Each row comes from the steps of one path. Every step used is in the known rows, and no mark comes twice. Write the path behind each row, first mark first.
Known rows
pudupuz, savuk, kozi, gopa, vere: [-21.6   0.9   9.4   4.0   5.0   0.4  25.3 -23.5 -14.9   0.1  27.8   2.2
   9.6  -4.0  -6.1 -33.1   3.8   2.8  37.2  -2.5  25.3  30.0]
pudupuz, vere: [ -9.9 -17.6  -0.3  -5.2   5.6  -2.8  16.7 -23.2 -23.0   9.6 -10.2 -29.2
  13.4  27.3 -12.9  20.8  -8.0   9.9  43.0  -1.9  24.2  29.6]
vere, savuk, gopa: [ -4.0  10.1   2.4 -29.0   3.0  -0.4  10.0 -37.0 -47.4  43.4  17.6 -11.4
  31.9  27.4  -9.0  -3.5  -5.5  -0.8  18.1 -21.7  16.9   5.7]
vere, pudupuz, savuk, kozi: [ -9.5  -6.0   1.3   3.6  15.9   7.6  15.2 -23.8 -45.3  17.8  23.7 -32.4
   7.2  21.6 -14.5  -5.0 -12.5  25.8  36.0 -32.8  33.8  52.0]
gopa, pudupuz, savuk, vere, dolag: [  4.0  -6.4   1.2 -37.9  -1.8   5.9  27.0  -1.2   8.7  -3.2  -7.8 -44.8
  -4.9  25.2 -32.0   2.5   3.8   6.4  13.0 -17.5  24.7  23.2]
kozi, savuk, gopa, pudupuz, vere, dolag: [  2.0  -5.8 -17.0 -24.7  -9.8   6.9  35.2 -22.0 -14.6  10.0 -12.1 -54.1
  17.2  19.4  -0.9 -33.8  10.8  -3.8  25.4  -2.0  17.0  10.6]
pudupuz, savuk, vere, dolag: [ -0.3  -6.9  -3.5 -25.8  18.0  -4.3  18.7 -12.4   0.8  14.8   7.6 -38.4
  -9.7  21.4 -33.9  11.5 -14.4  16.7  21.9 -10.4  13.1  31.5]
gopa, pudupuz, savuk, kozi: [ -4.9 -16.1  -1.4 -12.3 -10.1  16.8  32.7 -15.2 -32.5  -4.3   5.3 -23.1
  13.4  25.8 -17.6   2.0  12.5  10.5  27.5 -28.2  42.8  44.4]
savuk, vere: [ -9.3  13.7   0.0 -23.4   0.8   5.6  18.9 -34.2  -3.1  13.1   0.1 -11.0
  -5.5  27.1 -26.9  23.3  -9.7  15.9  24.4  -4.7  16.4  14.0]
vere, gopa, savuk, kozi: [-30.8  -0.8  -4.0   6.6  19.9  11.9  34.9 -19.5 -49.3  16.0   1.4 -10.5
  16.7   2.9  -5.1  -7.6   0.8  23.5   7.3 -10.5  25.4  32.7]
pudupuz, savuk, vere: [-10.0  -4.9  -0.8 -20.4  14.0   0.7  14.6 -27.1 -12.9   9.2  10.0 -13.4
   1.1  22.3 -31.9  14.3 -16.5   3.2  29.2 -18.0  19.8  29.4]
vere, savuk, gopa, pudupuz: [  2.4  10.7  11.1 -44.4 -17.5  11.7  16.8 -28.0 -46.4  25.1  -0.2 -19.8
  33.8  29.1 -10.1  -7.5  11.7  -9.0   4.3 -29.1  29.8  -0.6]
vere, dolag: [ -0.7  11.0  -2.2 -12.7   1.3  13.6  19.9  -8.1 -14.2  16.7  -1.6 -38.9
   4.6  26.5 -24.0  26.7   4.8  22.6  23.6 -12.5  11.4  17.6]
gopa, pudupuz: [ -6.2   8.1  14.6 -20.7 -24.2  27.4  21.8 -14.2 -26.0  -4.6 -13.1 -22.5
  20.1  31.5 -19.8  24.5  19.8  -1.2  15.8 -24.2  34.1   6.5]
pudupuz, savuk: [-12.3 -11.6   5.7  -6.6   9.0  10.7   9.9 -17.4 -38.4   8.5  10.7 -16.9
  23.2  22.5 -26.6  26.4  -6.5   0.5  35.3 -28.0  26.9  29.6]
gopa, pudupuz, vere: [ -1.9 -16.6   4.6 -17.2 -16.0   4.7  27.0 -15.5 -18.1 -11.2 -23.6 -38.6
  14.5  28.3 -16.0  14.4   9.4   2.1  32.3  -7.0  36.4  21.5]
gopa, pudupuz, savuk, vere: [ -3.5  -6.7   8.8 -35.8  -9.1   9.4  20.7 -16.7  -9.8  -9.7  -5.2 -20.0
   7.5  24.9 -31.7  11.2   0.5  -6.2  17.8 -22.4  34.8  19.9]
kozi, gopa, pudupuz: [-14.3  27.6  20.2 -24.8 -25.2  32.9  21.2 -19.4 -22.0 -14.5  -2.6  -0.9
  23.7  12.5 -13.6   5.2  26.0 -14.3   4.1 -24.9  24.4   0.1]
pudupuz, vere, gopa, savuk, kozi: [-28.4 -26.1 -10.3  12.2  26.7  -6.5  40.0 -21.1 -43.4  11.6  -9.1 -26.6
  13.3  -1.3   1.6 -20.3  -8.2  22.1  24.0   3.0  28.4  49.4]
gopa, savuk, vere, pudupuz: [-13.9  13.6   9.6  -8.0  13.6   0.3  13.1 -21.2 -19.1  23.6   0.4 -35.4
   2.7   6.8 -20.8   7.4 -18.5  12.3  17.0 -19.3  22.9   3.9]
savuk, kozi, gopa, pudupuz: [-13.4  23.5   5.9 -17.4 -25.3  26.1  34.8 -23.0 -19.9  -7.7   6.2   4.6
  12.8  13.9  -1.1 -13.3  26.6   6.3   7.8 -18.8  29.7  20.5]
pudupuz, savuk, vere, gopa: [-23.5   1.8   8.7 -24.1  28.8   7.6  11.1 -26.5 -28.5   1.7   1.5 -10.7
   6.8  13.8 -27.3  -5.8 -18.8   2.8  14.9 -13.1  16.4  36.8]
kozi, gopa, vere, savuk: [ -7.9  23.4  33.2 -20.5  -0.8   2.3  11.4 -32.5 -19.8   9.7  20.4  -6.5
  18.4  -4.6 -10.8 -26.9  -2.6  -8.5  27.4  -7.3  19.4 -12.3]

Which path is each row?
[ -9.3  -0.4   2.4  -0.3  10.5  -3.3  28.3  -6.8  -1.1   4.7  23.7 -24.2
  -5.1  -4.1  -9.0 -38.9   9.1  11.3  31.1   2.1  18.3  28.9] -> pudupuz, savuk, kozi, gopa, vere, dolag
[-13.4  30.0   9.7   0.0   3.8   5.7   6.8 -39.1 -33.1  21.5  18.0 -34.5
  20.6   7.9   3.8 -44.9  -6.7  -5.6  41.6  -8.0  17.5 -16.1] -> kozi, savuk, gopa, vere, pudupuz
[-15.8  19.4  38.6  -0.2  13.4   8.1  -1.9 -17.5 -23.8  -3.9  22.2 -26.8
  16.0  -7.5  -6.4 -32.1  -2.9 -14.5  34.2 -20.5  21.3   4.9] -> kozi, gopa, vere, pudupuz, savuk
[  2.3   5.0  25.5 -18.1   0.7  -2.0  12.1 -28.0 -26.7  14.3  11.6 -29.6
  14.4  17.9 -19.5  -4.8 -10.9   9.2  40.4  -9.9  28.4  -6.0] -> gopa, vere, savuk
[ -4.9 -12.5  14.3 -20.2 -10.8  21.3  18.6  -9.9 -32.5 -10.3  -3.8 -26.0
  24.5  25.1 -27.9  20.5  11.3 -10.1  23.5 -37.1  38.4  24.0] -> gopa, pudupuz, savuk
[-10.3  -6.7   3.3 -10.7   5.2  -5.0   2.9 -18.0 -28.2  23.1  15.2 -18.5
  28.9  10.4  -7.5 -12.8   4.2 -14.8  36.2  -3.4  26.0   6.3] -> pudupuz, savuk, gopa, vere
[ -9.0 -18.4 -10.3   1.1  10.6   3.6  25.5 -25.4 -37.4  13.5  20.1 -14.0
  11.1  23.8 -22.4   9.8  -4.2  22.8  36.5 -22.5  28.4  51.8] -> pudupuz, savuk, kozi
[  5.2 -17.0  -1.8 -25.1 -11.8   3.6  32.4  -0.6  -2.3  -7.3 -25.8 -64.1
   3.0  27.1 -14.9   9.7  14.2  12.6  27.1  -2.4  29.4  24.4] -> gopa, pudupuz, vere, dolag
[-21.7   3.4  -0.7  -1.5   7.6   9.0  24.3 -29.2 -29.9   4.5  32.3   7.2
  16.5   6.3 -13.1 -10.3   1.8   6.0  24.2 -23.1  23.0  46.1] -> pudupuz, savuk, kozi, gopa
[ -9.2  -4.1  -0.4 -16.4   8.1 -14.9  32.8 -43.7 -28.9  12.8  20.1  -7.9
  11.4   3.4  -1.7 -32.5 -13.1  18.7  34.2  -6.5  19.9  37.5] -> pudupuz, vere, savuk, kozi, gopa
[  8.3 -24.2  -2.4 -24.1 -11.4  -7.7  42.9 -27.4 -29.6   5.5  -3.9 -38.8
  10.1  25.9  -9.9 -21.6  -2.8  23.3  35.6 -11.3  40.3  36.6] -> gopa, pudupuz, vere, savuk, kozi
[-12.4  21.7  -2.5 -14.5   2.6  12.6  26.2 -49.6 -10.1   6.1   9.1  -8.7
  -1.5  18.2 -28.9   0.2 -20.5  11.0  37.6  -8.3  12.5   8.8] -> kozi, savuk, vere
[-12.3  -7.5  -3.7 -15.8   9.3   1.2   4.6 -23.8 -41.8  29.3  17.0  -7.8
  35.4  20.6 -11.7   8.5   1.2 -11.0  21.1 -23.5  18.7  24.8] -> pudupuz, savuk, gopa
[-20.8  -8.2   5.6 -13.5   3.3  23.0  30.7 -13.3 -51.8 -12.3  -3.7 -20.4
  18.4  20.6 -12.8 -23.1  15.7   4.4  10.8 -26.6  37.6  50.9] -> vere, gopa, pudupuz, savuk, kozi
[ -8.5  26.7  14.2  -6.8   0.6   2.0  -3.9 -23.2 -25.8  28.4   7.5 -37.9
  17.8  16.7   1.7 -23.2   4.5   1.1  31.4  -3.0  23.8  -8.1] -> savuk, gopa, vere, pudupuz
[-16.7  35.5  18.5   6.1   0.0   6.2  15.4 -26.7 -17.0   7.5  20.5 -19.5
   2.5   1.1   5.9 -41.8   7.0  18.1  32.2  -0.5  24.0   8.0] -> savuk, kozi, gopa, vere, pudupuz
[-14.3   5.5  15.6 -26.0 -19.2  14.4  25.2 -20.9 -12.5 -17.1 -14.2 -16.0
  21.5   6.9  -5.3  -7.1  17.0 -13.8  18.3  -9.0  26.8  12.7] -> kozi, gopa, pudupuz, vere
[-17.3  37.8  36.8  -2.3  -1.2  13.3  -0.1 -21.7 -19.1  -0.8  11.4 -23.1
  11.5  -1.3  -0.8 -24.3   3.1  -4.9  28.1  -8.3  21.5  -7.2] -> kozi, gopa, vere, pudupuz
[-20.8  22.8  -2.1  -1.3  -5.4  15.0  28.1 -36.2 -24.4   9.2  19.4  11.9
   9.2  11.1  -5.6  -7.2  11.4  14.9  20.1 -12.4  15.9  29.1] -> savuk, kozi, gopa
[-16.4  -7.6 -12.5  11.6   5.5   4.0  37.1 -20.8 -33.8  24.6  12.5 -11.6
  13.0  12.5 -12.3  16.0   1.7  25.7  24.7 -14.3  35.5  28.6] -> gopa, savuk, kozi
[-29.0  12.4  15.7  -0.5   1.7  15.7  20.5 -21.6 -29.5  12.1  10.6   3.6
  29.3  -9.1 -10.7  10.4   4.4 -14.4   8.6 -21.0  17.0  -1.5] -> kozi, gopa, savuk
[  1.4 -18.2   8.8 -18.6  10.2 -12.4  17.2 -30.8 -39.1  15.5   1.1 -33.4
  16.6  23.0 -16.9   2.9 -23.3  12.5  43.8 -10.6  23.7  26.2] -> pudupuz, vere, savuk
[ -2.8  -7.1  -1.4 -12.0  11.7  -9.4   9.3  -2.5  -7.6  29.6  13.2 -43.4
  12.1  11.2 -12.0 -19.8   6.8  -6.2  30.6  -0.1  19.4   9.6] -> pudupuz, savuk, gopa, vere, dolag
[  8.0 -11.0 -16.0 -31.8 -12.6  -3.0  27.4  -6.1  -5.8  16.8 -22.4 -55.8
  13.7  26.8  -2.6  -8.9  19.7  -1.0  13.6  -0.2  22.9  15.8] -> savuk, gopa, pudupuz, vere, dolag
[-10.0  18.9  -3.9 -25.2 -19.8  27.8  25.6 -37.3 -35.8   6.1  -0.3 -12.1
  35.5  27.6  -8.0 -17.1  14.7 -16.3  17.1 -22.6  24.1  -3.1] -> kozi, savuk, gopa, pudupuz
[-19.2  22.8  13.1 -40.0  -3.7  25.8  19.0 -22.5 -15.8 -10.7 -27.3 -14.5
   1.4  21.9 -17.5 -10.7  11.7   1.3  -2.1 -10.3  23.5  12.9] -> savuk, vere, gopa, pudupuz
[-25.3  20.2  12.3 -15.5   6.9   1.2  24.1 -27.2  -2.4  14.4   8.4  11.4
   9.9 -11.2 -17.0   2.2  -5.0  -7.5   4.5 -12.8  10.9  -4.2] -> kozi, gopa, savuk, vere
[-23.4  33.3  22.9 -12.9  13.8   3.8  14.1 -27.8 -12.9  13.9  11.4 -10.7
   5.2 -10.6 -11.3 -13.1 -13.9  -4.1   6.0 -21.5  15.7  -4.8] -> kozi, gopa, savuk, vere, pudupuz
[ -8.0  -0.6  18.4  -3.3  16.7  11.9  -0.4 -17.9 -46.1   9.3  13.4 -37.4
  16.7  20.6 -20.9  11.2 -11.8   4.7  31.4 -39.3  25.8  29.3] -> vere, pudupuz, savuk
[  3.6   6.3   6.5  -6.7  -0.6   5.5  17.7  -2.3   1.1  10.3  -3.0 -49.2
  -2.4  19.3 -18.3   6.6   8.3  18.1  34.5   4.4  21.3  -2.3] -> gopa, vere, dolag
[-13.7   1.3   0.9 -12.1   7.5  -3.0  24.4 -21.0  -7.6  23.3  -1.1 -14.3
   5.7   8.6 -25.2  22.0 -12.6   7.7  16.6  -8.7  22.6   1.8] -> gopa, savuk, vere
[ -7.9  28.2  13.5 -20.1   6.5   7.5   5.6 -31.5 -13.0  14.1  -0.1 -31.1
  -4.6  24.9 -21.5   7.9 -15.8  21.1  23.9 -15.3  18.7  12.2] -> savuk, vere, pudupuz
